What can hang from each mark
k_120: k_80 k_755
k_487: k_68
k_396: k_80 k_755
k_755: k_120 k_566
k_80: k_120 k_396
k_996: k_68 k_396
k_68: k_80 k_996
k_566: k_487 k_755

Every row comes from one small tree of marks. Brackets hold a mark, then the marks that hang from it, in the order of their numbers. Every link used is in the known rows. Which tree was each row made from?
Known rows
(k_120 (k_80 (k_396 (k_755 k_566)))): [-19  17   7  15  19  21  68 -13 -43   6  19 -11 -28  -8  33  -4  -7 -15
 -21 -32  16  36  -3 -34 -13]
(k_80 k_120): [  0   7 -30  -5  16  -5  22 -16 -20   5  -8 -11  27   0   2   5 -16  26
  10  -5 -26  35  12  15  18]
(k_755 (k_120 k_80) k_566): [  7  20 -10  -5  26 -27  73 -10 -32  -8  15 -20  -6   9  27  -2  -1 -17
 -49 -12 -30  34  23 -16 -26]
(k_68 k_80): [ -7 -16   1   2   4   0   3 -12  -3  -5  -1  -8  -5  16  16 -10  -6  -3
 -27 -24 -20  17   3  12   1]
(k_996 k_68 (k_396 k_80 (k_755 k_120))): [ -3  10 -31  11  -9   5  63 -23 -58  -7 -11 -17  10 -24  10  -2   0  32
 -24   3  36   7 -26  -3 -39]
(k_396 (k_755 k_566)): [ -5   0  16  -3   0   5  53 -13 -50   7  14 -11  -8   8  12  -7 -26 -14
   6 -10  11  32   9  19 -16]
(k_68 k_996): [ 15  -2   0 -14  10 -15   8 -22 -11  33 -11  -5   0  15  -8  11 -16  26
 -21 -15  -4  35   8  14  13]
(k_566 (k_755 (k_120 k_80))): [-19  11 -26 -15   4  -6  45  -7 -32  -4  -4  -3  -1 -11  -4 -18  27 -14
 -35  -8 -18  11  16  10  -9]
(k_755 k_120 (k_566 k_487)): [ 21  16  -7 -14  16 -21  69 -34 -41   1 -13  -8 -18   3  29 -14  -8  -1
 -16  11 -43  37  22 -13 -27]
(k_996 k_68 k_396): [  8  11 -28  19  -6   3  18 -19 -13  22 -43 -12   0  -1  -3  23 -27  26
  -4   2  16  -5  -9 -14 -17]
(k_487 (k_68 (k_80 k_120 k_396) k_996)): [ 13  -4 -35 -16  27 -23  16 -24 -25  -7 -25 -28  12  13   0  26  -8  57
 -63 -47 -12  21  -7 -15  15]
(k_755 k_566): [ 10   5   3  -5  13 -16  42 -15 -27  11  13 -13  -5  15  22   3 -34 -14
   5  -7 -23  34  23   0 -14]
(k_566 (k_487 k_68) k_755): [ -4   7 -21 -27  -9  16  15 -22 -36  -5 -32  20 -29   3 -20 -20  18  -2
   3 -11  -6 -22   8  -9 -27]
(k_396 k_80): [ -4   3  -6  -4   7   4  25 -16 -17  -5  31   4  -3   3  26 -20  -4   2
   8 -12 -12  36   6  -9 -14]
(k_487 k_68): [ 11   2 -17 -10   3  -3  17  -8 -20   3  -5  -6   7  29  -8  11 -12   8
 -13 -23   7  -5   3 -13 -14]
(k_396 k_80 k_755): [-19  -3   5  -2  -1  26  34 -13 -41  -8  38   5  -7  -9  19 -29   4   1
   7 -14  21  30  -9   9 -15]
(k_120 k_80 (k_755 k_566)): [-17   4   1  -1  14  -1  64  -9 -35  -5  35   4 -41   5  15 -19  -2 -43
 -15  -9   3  20  19 -13 -32]
(k_68 (k_80 k_120) (k_996 k_396)): [ 11   2 -38  -9  11 -16  10 -25 -14  -5 -43 -30  26 -12  14  22 -11  50
 -43 -21 -37  35  -2  29  14]
(k_755 (k_120 (k_80 k_396)) (k_566 k_487)): [  6  32 -13   7  35  -7  87 -34 -35   0 -14  -9 -41 -13  48  -9  12  -1
 -40 -12 -38  40  12 -68 -28]
(k_120 k_80): [-10  11  -9   6  15  12  22  -5  -1   4   4   4 -14  10  13  -6   9  -6
 -24 -23  -7  22   8 -18  -4]
(k_566 k_487 k_755): [-13   4  -9 -14  -7  21  13 -26 -27  10 -25  23 -32 -14  -4 -31  14  -4
  26   5 -25   7  13   9  -8]
(k_68 (k_80 k_120 (k_396 (k_755 k_566)))): [-15  -5  -7   7  21   3  58 -23 -54 -17   4 -32   3  -9  36  -2 -18  16
 -19 -29 -15  45   1   7   6]
(k_120 (k_80 k_396) (k_755 (k_566 k_487))): [-18  18   0  11  23  19  77 -30 -36   4   3  17 -78 -19  34 -27  12 -22
  -5  -8  -4  22   9 -64 -32]
(k_566 k_487 (k_755 k_120)): [ -7   8 -23 -21  -3  -1  40 -31 -42   5 -30   8 -16 -18  -3 -29  20   3
  -2  13 -33  10  13  13 -11]
(k_487 (k_68 k_80)): [  2 -13  -9 -10   2  -2   5  -7 -14 -21  -2 -12  -3  33   2   0  -1  -1
 -45 -39  -2 -10  -1  -5 -18]

Write each row's tree
[ -6  14 -24   0  26   1  80 -41 -54   5 -10   0 -37 -25  26 -15 -15  11
  29  10 -24  35  13 -34  -8]  (k_80 (k_120 (k_755 (k_566 k_487))) k_396)
[-19   8 -27  11  13  18  43 -22 -45  14 -11 -15  20 -20  10   4 -16  39
  15 -16  11  37 -11  -3  27]  (k_80 k_120 (k_396 k_755))
[ 13  -9 -13 -12  15 -14   6 -19 -17   8 -21 -22 -10  24   2  21  -9  34
 -69 -52   5   9 -11 -29   2]  (k_487 (k_68 (k_80 k_396) k_996))
[-21 -10 -18  22  14  12  22 -25 -40  -6 -25 -21  -1  -3   2   5 -10  42
 -30 -27  26  13 -20   1  15]  (k_996 (k_68 (k_80 k_120 (k_396 k_755))))
[ 39  12   1 -33  19 -19  36 -35 -35   5 -22   1 -40  28  -1   6 -10  16
 -35 -20 -12  19  19 -19 -34]  (k_755 (k_566 (k_487 (k_68 k_996))))
[  2  13   5 -15  12   1  90 -35 -70 -25  24  -2 -28 -16  39 -41  14  -4
 -12   2 -15  47   6  -6 -47]  (k_396 k_80 (k_755 k_120 (k_566 k_487)))
[ 19  -3 -25 -16  -5 -12   4 -15 -14  -6 -41 -23   3  15  -1  25  -6  33
 -66 -38  -2  -4 -14   1 -20]  (k_487 (k_68 k_80 (k_996 k_396)))
[ -8   6 -18  21 -17  22  28 -17 -35  19 -41 -10  -3 -10  -9  13 -22  25
  -1  -2  47  -9 -25   4 -18]  (k_996 k_68 (k_396 k_755))
[ 25  14  -1 -18  13  -5  45 -25 -36 -10 -14   4 -36  24  13  -4 -11  -5
 -11 -14 -18   5  16 -32 -45]  (k_755 (k_566 (k_487 k_68)))
[ -6  22 -29  12  24  -4  57 -16 -21  13  -3 -16  -2 -12  25   4   9  12
 -45 -21 -12  30  -3 -49   2]  (k_755 (k_120 (k_80 k_396)))
[ -5  16  -5 -14  21  17  68 -35 -63 -35  19   8 -23 -17  38 -37   5   8
  18  -2 -22  58  11   8 -30]  (k_396 (k_80 k_120) (k_755 (k_566 k_487)))
[ 33  17 -18 -23  16 -26  70 -29 -52 -14 -18 -11 -17  19  12  -4  -4   3
 -35  -5 -27   8  18 -30 -46]  (k_755 k_120 (k_566 (k_487 k_68)))
[  3  14 -26  13  -1   6  27 -22 -19   1 -10  -3  -9  -8  16   6 -15  23
   0  -2  15   6 -13 -25 -34]  (k_996 k_68 (k_396 k_80))
[ 18 -17  -5 -24   6 -21  -5 -15 -14  -6 -14 -13  -6  36 -10  10  -1  23
 -70 -46   3   5   1   7  -8]  (k_487 (k_68 k_80 k_996))
[ -4   0   6  -7   5   5  61 -31 -45   6   6  12 -53  -2  15 -30 -10 -25
  21  14 -11  17  18 -11 -34]  (k_120 (k_755 (k_566 k_487)))
[ 12  28  -5  -8  28 -12  74 -27 -31 -14  -9  -3 -38   1  34 -19  16 -13
 -45  -3 -42  36  25 -32 -38]  (k_755 (k_120 k_80) (k_566 k_487))
[-30  12  -4  22  11  38  42  -9 -27  12   3   0 -20 -15  18  -8   9   3
 -20 -33  29  24 -17 -32   3]  (k_120 (k_80 (k_396 k_755)))
[ -2   7  18  -5   4  20  52 -27 -49   2  -7   7 -37  -3  23 -27  -7  -8
  15  -4  -2  31   8   5 -27]  (k_396 (k_755 (k_566 k_487)))
[ 13   3 -14 -41  -3  -2   8 -28 -34   9 -42  20 -35   9 -32  -7  16  18
 -22 -19  -1  -6   9   2 -18]  (k_566 (k_487 (k_68 k_996)) k_755)
[-11 -23 -18 -19  11 -18  18 -24 -30  -6  -4 -10  -2   2 -12  -9  -2  25
 -35 -12 -11  29   7  41  14]  (k_68 (k_80 (k_120 k_755)) k_996)
[-14 -13 -10  21   6  -1  44 -26 -47   4 -24 -31  -7  -4   4  -1  -3  28
 -61 -20  36   3 -24 -12  -3]  (k_996 (k_68 (k_80 (k_396 (k_755 k_120)))))
[  3  -8 -32 -15  14 -12  10 -10 -23 -35 -10 -18  17  24  -1   7  -3  21
 -43 -34 -21   4   5  10  -4]  (k_487 (k_68 (k_80 k_120)))
[-10   2 -19 -15  19 -15  76 -23 -60 -25  56  -2  -8  -8  26 -24 -14 -11
  22   7 -20  45  21   9 -27]  (k_396 (k_80 (k_120 (k_755 k_566))))
[  4 -10 -15 -14 -16   9  14  -9 -36  -9 -38 -20   4   2  -8  15   2  31
 -65 -44  33  -7 -28  19 -22]  (k_487 (k_68 k_80 (k_996 (k_396 k_755))))
[ -7  15  -5   2  -7  16  70 -16 -55 -13  26 -13  -2 -24  46 -10 -18  -6
  13  -8   5  37  -6   2 -41]  (k_996 (k_396 k_80 (k_755 k_566)))
[-11   0  -8  -7  -1   3  63 -16 -56 -11  32  -8  13 -13  17 -27  11  10
 -13  -7  11  35  -9  11 -17]  (k_396 k_80 (k_755 k_120))
[  8  -5 -14  -3  -3  -7   2 -19  -5   9 -37 -21   1  -4  16  16 -12  30
 -45 -24 -19  23  -9  16   1]  (k_68 k_80 (k_996 k_396))
[ 18 -10 -28 -29  20 -28   4 -17 -21 -20 -19 -21  16  29 -14  17  -1  44
 -66 -41 -16  18   5  19   5]  (k_487 (k_68 (k_80 k_120) k_996))
[ -2 -10 -21   5  18 -13   4 -23 -13 -15 -27 -18   0  19  -4   4 -12  30
 -34 -16 -10  10   7  18   5]  (k_996 (k_68 (k_80 k_120)))
[-20  -4 -30 -11   8   2  51 -19 -44 -19  43   6   3 -16   8 -26   1   7
  21   5  -7  33   7   9 -10]  (k_396 (k_80 (k_120 k_755)))
[ -8  -9  -2  -1 -13  16  12 -15 -27   5 -31 -19   2 -13   8   6  -3  31
 -43 -26  14  21 -22  34  -1]  (k_68 k_80 (k_996 (k_396 k_755)))
[ -7  -1 -18 -11  14 -18  68 -20 -54  -2  21 -11  -1  -1   5  -5 -28  -8
  19  10 -16  32  25  19 -10]  (k_80 (k_120 (k_755 k_566)))
